What can hang from each mark:
dasi: feve nuvi teraf
teraf: musus
zuzupu: dasi
nuvi: dasi musus
musus: feve nuvi zuzupu
feve: musus
tizeta: dasi musus

Every row comes from one small tree of marks. Brackets hold a mark, then the marks that hang from it, in alphabetical order. Every link used is in the known rows. Which tree was each row made from?
Known rows:
{musus feve nuvi zuzupu}: [-1.22  4.14  0.86  0.16  2.68 -0.58 -0.53  0.01 -6.29 -0.96 -2.68  3.02
 -1.75 -0.58 -4.38  0.38  1.16  6.32 -1.38 -4.16 -1.10  5.62  0.13]
{tizeta musus}: [ 0.29  2.80 -2.71 -0.66 -1.16 -0.91  2.38 -1.57 -0.04 -1.69  0.05 -1.10
  2.14  3.53 -3.67 -3.51  1.93  2.75  0.37  1.80  4.45  0.32  2.93]
{feve {musus {nuvi dasi} zuzupu}}: [-0.79  1.93  2.10  0.97  0.39 -1.28 -3.01 -1.10  5.72  1.07 -0.16 -0.96
 -3.89  2.03 -1.38 -6.41  1.00  8.55 -2.96  0.22 -8.58  6.39 -5.40]
{dasi feve nuvi {teraf {musus zuzupu}}}: [ 2.60 -2.63  0.63  0.19 -0.77 -0.56  1.92  1.21  1.21  3.32  2.24  0.54
 -3.03  3.20  4.83  7.43 -0.82 -3.00  1.75  2.74  0.07 -1.46  1.28]
{tizeta {dasi feve nuvi teraf} musus}: [ 3.21 -2.07  0.63 -3.96 -2.52 -1.52  1.68 -0.92 -0.77  3.71 -0.46 -3.17
  4.62  0.67  1.14 -0.95 -2.85 -1.92  1.90  1.81  3.79 -4.10  2.19]
{musus {zuzupu {dasi nuvi}}}: [ 1.04  2.40 -1.84 -1.32  1.38  1.31 -1.64  3.38  1.53  5.55  0.86  0.34
 -2.35 -2.52 -2.38  2.52  0.54 -0.52 -2.66 -0.61 -1.98 -0.95 -1.92]
{tizeta dasi}: [-1.10  3.51 -0.40 -2.13  0.24  1.66  2.25  0.22 -3.75 -1.09 -3.15 -3.43
  0.41  1.74 -1.67 -0.15  1.45  1.46  0.91 -0.65  2.86  1.20  1.50]
{nuvi dasi musus}: [-0.06 -2.00 -1.57 -0.03  0.89  0.78 -0.12  0.13  3.46 -2.51  2.41 -5.20
 -2.28  2.62  1.04 -2.15 -3.33  0.23 -0.03 -0.74  2.29  0.65 -1.17]
{nuvi {dasi teraf} {musus feve zuzupu}}: [ 0.48 -1.04 -1.14 -0.52  0.27  1.85  0.32 -0.78  0.25 -0.11 -0.45 -1.21
 -1.14 -2.04 -2.61  2.90 -4.35 -1.04 -3.32 -5.14 -0.61  2.68 -1.47]
{feve musus}: [-1.21  2.86 -0.29  1.24 -0.38  0.44  2.38 -2.40  2.92 -1.39 -1.13 -1.64
  1.55  0.88 -0.50 -4.87  5.95  3.30  2.49  2.97 -1.55  0.49  0.43]
{musus feve {zuzupu dasi}}: [-2.26  5.42 -2.85 -0.25  2.33 -0.88 -0.22 -0.73 -6.03  0.92 -2.83  5.23
  0.05 -4.41 -5.83  2.72  2.53  0.21 -2.46 -4.23 -2.28  0.57  0.90]
{feve {musus {nuvi {dasi teraf}} zuzupu}}: [ 0.18 -0.42  2.43  0.77 -2.27  1.45 -3.02 -1.02  7.94  1.04  0.48 -0.94
 -1.34  0.40 -1.40 -5.21 -0.01  4.74 -4.88  1.27 -6.40  5.26 -5.05]
{tizeta {dasi feve nuvi teraf}}: [ 2.39 -2.84  1.99 -2.60 -1.31  1.02  2.61  0.74 -1.17  1.72 -0.34 -3.60
  3.46 -0.36  3.78  3.26 -1.71 -4.74  3.47  1.71  3.30 -3.95  0.52]
{musus feve}: [-1.10  3.75 -2.72  0.40  1.39  0.01  3.01 -2.57 -5.93 -3.10 -2.89  0.70
  1.96 -0.43 -1.92 -0.43  3.75  0.12  2.70 -1.53  3.56  1.36  1.90]
{teraf musus}: [-0.57  2.87 -3.20  1.37 -1.60  0.16  1.54  0.22 -1.50 -3.15 -1.11 -0.51
 -2.30  6.47  2.30  0.86  2.40  0.69  2.97  1.76  3.50  1.28  3.45]
{musus nuvi}: [-0.82  0.47  0.51  0.62  0.77  1.69 -0.30  0.46 -1.26 -2.60  0.17 -1.10
  0.19  2.60 -0.94 -2.92  1.10  3.21  0.31  0.71  4.45  2.84 -0.84]
{musus feve nuvi}: [-1.37  2.37 -0.35  0.58  1.47 -0.29 -0.20 -0.28 -5.78 -3.71 -2.64  1.16
  1.41  0.24 -1.48 -2.63  1.79  3.29  1.94 -2.19  2.95  4.24  1.34]
{nuvi musus}: [-0.75 -1.35 -0.53  0.50  1.70  2.20  1.96  0.83 -0.08 -2.21  1.59 -3.91
 -0.30  1.66 -0.16  0.00 -0.92  0.71  1.53 -0.89  4.63 -0.28  1.01]
{musus {zuzupu {dasi feve teraf}}}: [-0.64 -1.31  0.65 -0.71  1.14 -0.29  1.58 -0.49 -1.42 -0.25  1.55  5.10
  2.82 -4.83 -2.80  4.52  0.40 -5.48 -2.69  0.99  0.26 -6.02 -0.46]
{zuzupu {dasi feve {teraf {musus nuvi}}}}: [-0.52 -3.41  1.32  1.01 -2.32 -1.92 -2.88  1.60 -1.62 -4.32  1.01  5.33
  1.18  1.03  3.84  1.47 -2.41 -5.10  0.43  2.08  2.93 -3.10  2.53]
{dasi feve {nuvi musus}}: [ 1.42 -4.92  1.16  0.44  3.54 -1.17  1.95  0.32 -0.34  1.13  3.62 -5.07
 -0.76  1.07  4.61  1.50 -3.39 -1.51  4.76  0.58  3.83 -4.39  0.76]

Which tree is each row?
[-1.45  2.54  3.30  1.12  1.32  0.44 -1.00 -0.86  2.46  1.28 -0.61  0.25
 -1.79  0.91 -3.01 -5.29  3.22  8.68 -1.40  0.41 -6.71  5.03 -2.34]
{feve {musus nuvi zuzupu}}
[-1.50  0.45  2.29  0.45 -2.27  2.42 -3.71  1.11  4.16  2.76 -0.39  3.98
  1.38 -4.64 -4.55 -3.81  1.32  1.32 -4.34  0.30 -6.76  1.17 -2.23]
{feve {musus nuvi {zuzupu {dasi teraf}}}}
[ 2.45 -1.05 -2.45  0.50 -4.56  2.99  1.11  2.43  4.06  1.55  0.83 -2.14
 -1.05  4.24  5.03  3.24  0.48 -4.20  2.14  3.55  3.85  0.42  3.08]
{dasi nuvi {teraf musus}}
[-0.60  0.71  1.78  1.19  2.38 -4.59 -0.02 -4.31  3.85  0.17  0.50 -0.36
 -2.09  0.63  0.44 -3.34  2.81  4.78  0.16  1.73 -8.12 -0.12 -3.96]
{nuvi {dasi {feve {musus zuzupu}}}}
[-2.02  4.96 -0.84  1.39  1.38 -1.66 -1.08 -0.10 -6.29 -0.71 -3.57  3.91
 -4.39  3.20 -1.03  1.44  0.41  6.53 -0.46 -3.77 -2.24  7.55  2.34]
{teraf {musus feve nuvi zuzupu}}
[-0.25  1.01  0.33 -1.67 -2.98  0.52 -3.56  2.25  1.07  1.39  0.92  4.64
  2.22 -1.89 -7.57 -2.96 -2.67  1.16 -7.61 -0.56  0.66  0.91  0.69]
{tizeta {musus nuvi {zuzupu {dasi teraf}}}}
[ 0.74 -1.49 -0.54  0.05  2.22 -2.70 -0.05  0.26 -0.99  1.05  1.90  0.72
  1.26 -1.84  2.56  1.87  0.27 -4.74  2.51  2.14  2.06 -6.21 -0.42]
{zuzupu {dasi feve nuvi}}
[-2.41  2.08 -2.19 -0.26  3.57  0.20 -0.80  1.11 -5.57  1.48 -0.92  3.47
 -1.53 -4.97 -5.45  2.36 -1.57  0.18 -2.46 -7.04 -1.90 -0.22  1.62]
{nuvi {musus feve {zuzupu dasi}}}
[-1.49  1.36  2.57 -0.77  0.86 -2.90  1.93 -3.69 -2.25 -0.48 -3.11 -1.76
  3.24 -0.09  2.07 -3.70  3.24  3.16  4.56  0.96 -3.57 -2.39  0.99]
{tizeta {dasi {feve musus}}}
[ 0.53 -0.95 -1.74 -0.04  2.42  0.84  1.18  0.18 -2.75  2.01  0.23 -4.07
 -0.48 -0.64  2.00  0.68 -2.14 -0.16  3.73 -2.89  2.10  0.55  2.13]
{dasi {nuvi {musus feve}}}
[ 1.00  0.04 -3.40  0.43 -4.81  1.39  0.08  0.25  4.49 -4.54  0.34 -1.40
 -1.57  5.28  3.90  0.56 -0.49 -4.16 -0.74  2.53  3.19  1.72  0.87]
{nuvi {dasi {teraf musus}}}
[ 2.21 -7.73  1.99  0.21  0.56  1.77  2.42  0.96  2.45  0.99  4.07 -4.44
  1.96 -0.81  5.05  3.32 -4.09 -5.27  3.86  1.78  5.10 -5.41  0.79]
{dasi feve {nuvi musus} teraf}
[ 0.33 -2.03  1.99  1.22 -3.99  1.63 -2.62 -0.88  8.04 -2.89  0.41 -2.11
  1.62  0.59  1.37 -8.22  0.76  2.10 -1.35  3.13 -2.03  3.24 -3.87]
{feve {musus {nuvi {dasi teraf}}}}
[-0.79  2.55 -2.41 -0.99 -0.15  1.63  0.18  0.08 -4.45  0.03 -2.03  5.45
  2.80 -6.39 -5.67  3.54  1.46 -3.90 -3.21 -2.95 -0.27 -0.94  1.20]
{musus feve {zuzupu {dasi teraf}}}
[-1.14  3.30 -2.26 -1.11 -3.84  1.40  1.64 -0.38 -6.48 -1.63 -5.97  1.11
  1.03  1.80  1.18  2.77  0.41 -2.57  1.94 -2.81  2.62  2.72  5.85]
{tizeta {dasi {teraf {musus feve}}}}
[-2.38  4.67 -0.33 -0.28  2.37 -1.15 -3.17  1.31 -6.55  0.20 -2.79  5.88
 -1.12 -3.93 -5.29  0.12  0.55  2.39 -3.47 -4.92 -2.48  3.22 -0.56]
{musus feve nuvi {zuzupu dasi}}
[ 0.88 -1.49 -0.48  0.66 -1.20 -2.35  0.91 -0.98  1.85 -1.82  1.41  1.66
 -3.58  3.84  3.20  4.70 -1.60 -2.26 -1.19  1.69 -0.96 -0.18 -0.72]
{nuvi {dasi feve {teraf {musus zuzupu}}}}
[ 1.15 -0.04  2.21  1.34  3.07 -2.75  1.61 -2.60  3.03  5.72  1.10 -1.64
 -1.58 -0.58  1.96 -0.54  3.12  3.70  2.61  2.54 -7.40 -1.65 -2.14]
{dasi {feve {musus zuzupu}} nuvi}
[-0.02 -2.64  2.39  1.10  1.71 -3.32 -1.60 -1.55  0.19 -5.19  1.75 -0.65
 -0.30  2.71  2.61 -2.30 -1.66  1.92  0.96  1.28  1.89  0.35 -3.33]
{musus {nuvi {dasi feve}}}
[ 1.93 -2.50  3.26  0.55  0.06 -0.61  1.90 -1.34  5.32  5.54  2.06 -1.08
  0.66 -2.27  2.17  0.20  1.94  0.16  1.87  3.46 -4.92 -2.48 -1.67]
{dasi {feve {musus zuzupu}} nuvi teraf}
[-0.90  4.61 -1.60  1.02 -0.14 -3.43 -3.87  0.83 -2.95 -2.16 -2.85  2.60
 -6.49  3.81  0.32  0.22 -1.62  6.34 -2.11 -3.82 -4.37  8.35 -0.26]
{teraf {musus feve {nuvi dasi} zuzupu}}
[ 1.73 -3.19 -1.33  0.10 -0.79  3.94  1.55  1.42 -0.69  1.27  0.33 -3.64
  2.08 -2.58  1.85  2.28 -3.40 -3.91  2.25 -2.21  4.78 -0.40  1.75]
{dasi {nuvi {musus feve}} teraf}
[ 0.72 -3.54  2.29 -1.96  3.25 -0.73  0.76  1.55 -2.26  2.81  0.49 -6.09
 -0.68  0.63  4.42  2.11 -5.08 -0.37  4.49 -1.69  1.77 -3.47  1.16]
{tizeta {dasi feve {nuvi musus}}}
[-0.60 -1.85  0.73  1.74 -0.12 -5.17 -2.96 -0.85 -0.24 -5.78  0.66  0.66
 -3.99  7.10  6.00 -1.48 -1.99  1.68  2.11  1.92  0.54  1.81 -0.35]
{teraf {musus {nuvi {dasi feve}}}}
[ 2.20 -0.19 -1.11 -1.64 -1.72  3.92 -0.47  3.60  2.83  5.42  1.44  1.04
 -0.03 -4.05 -2.60  3.77 -0.79 -4.74 -3.87  0.42 -0.71 -2.16 -1.55]
{musus {zuzupu {dasi nuvi teraf}}}
[ 0.79 -3.81 -0.16  0.35 -1.52 -1.05  1.80 -2.87  2.46 -5.41  2.01 -1.35
  2.99  0.81  2.63  0.60 -0.58 -4.55  0.81  3.23  3.93 -3.23 -1.94]
{nuvi {dasi feve teraf}}
[ 1.82 -1.53 -2.38 -1.02 -3.04  4.07 -0.53  3.14  3.78  2.13  1.60 -0.52
  3.06 -3.21  0.73  1.56 -0.61 -8.00 -0.79  2.08  3.78 -3.75 -0.58]
{zuzupu {dasi nuvi teraf}}
[ 2.65 -4.71 -0.13 -0.35 -1.85  5.30  1.79  3.29  4.72  2.77  3.78 -5.65
  1.21  0.19  2.61  1.32 -3.83 -4.01  1.39  0.84  5.67 -1.68  0.53]
{dasi {nuvi musus} teraf}
[-1.75  0.09  0.85  1.43  1.57 -3.51 -0.01 -3.62  0.24 -1.91  0.44  3.06
  3.25 -2.70  0.96 -4.17  3.92 -1.65  2.79  2.51 -3.18 -5.62 -0.01]
{zuzupu {dasi {feve musus}}}
[-2.41  3.81 -0.86  0.81  0.74 -0.08 -1.02 -1.04  2.02  2.88 -0.82  2.79
 -0.73 -3.20 -5.18 -3.08  4.50  2.31 -2.56 -0.20 -7.89 -0.29 -1.09]
{feve {musus {zuzupu dasi}}}
[-0.63 -2.91  3.57  0.03  0.90 -0.16 -1.89  1.32 -1.99 -0.95  1.72  6.06
  1.45 -4.12 -2.80  1.91 -2.12 -1.92 -3.77 -0.37 -0.13 -3.38 -1.97]
{musus nuvi {zuzupu {dasi feve teraf}}}
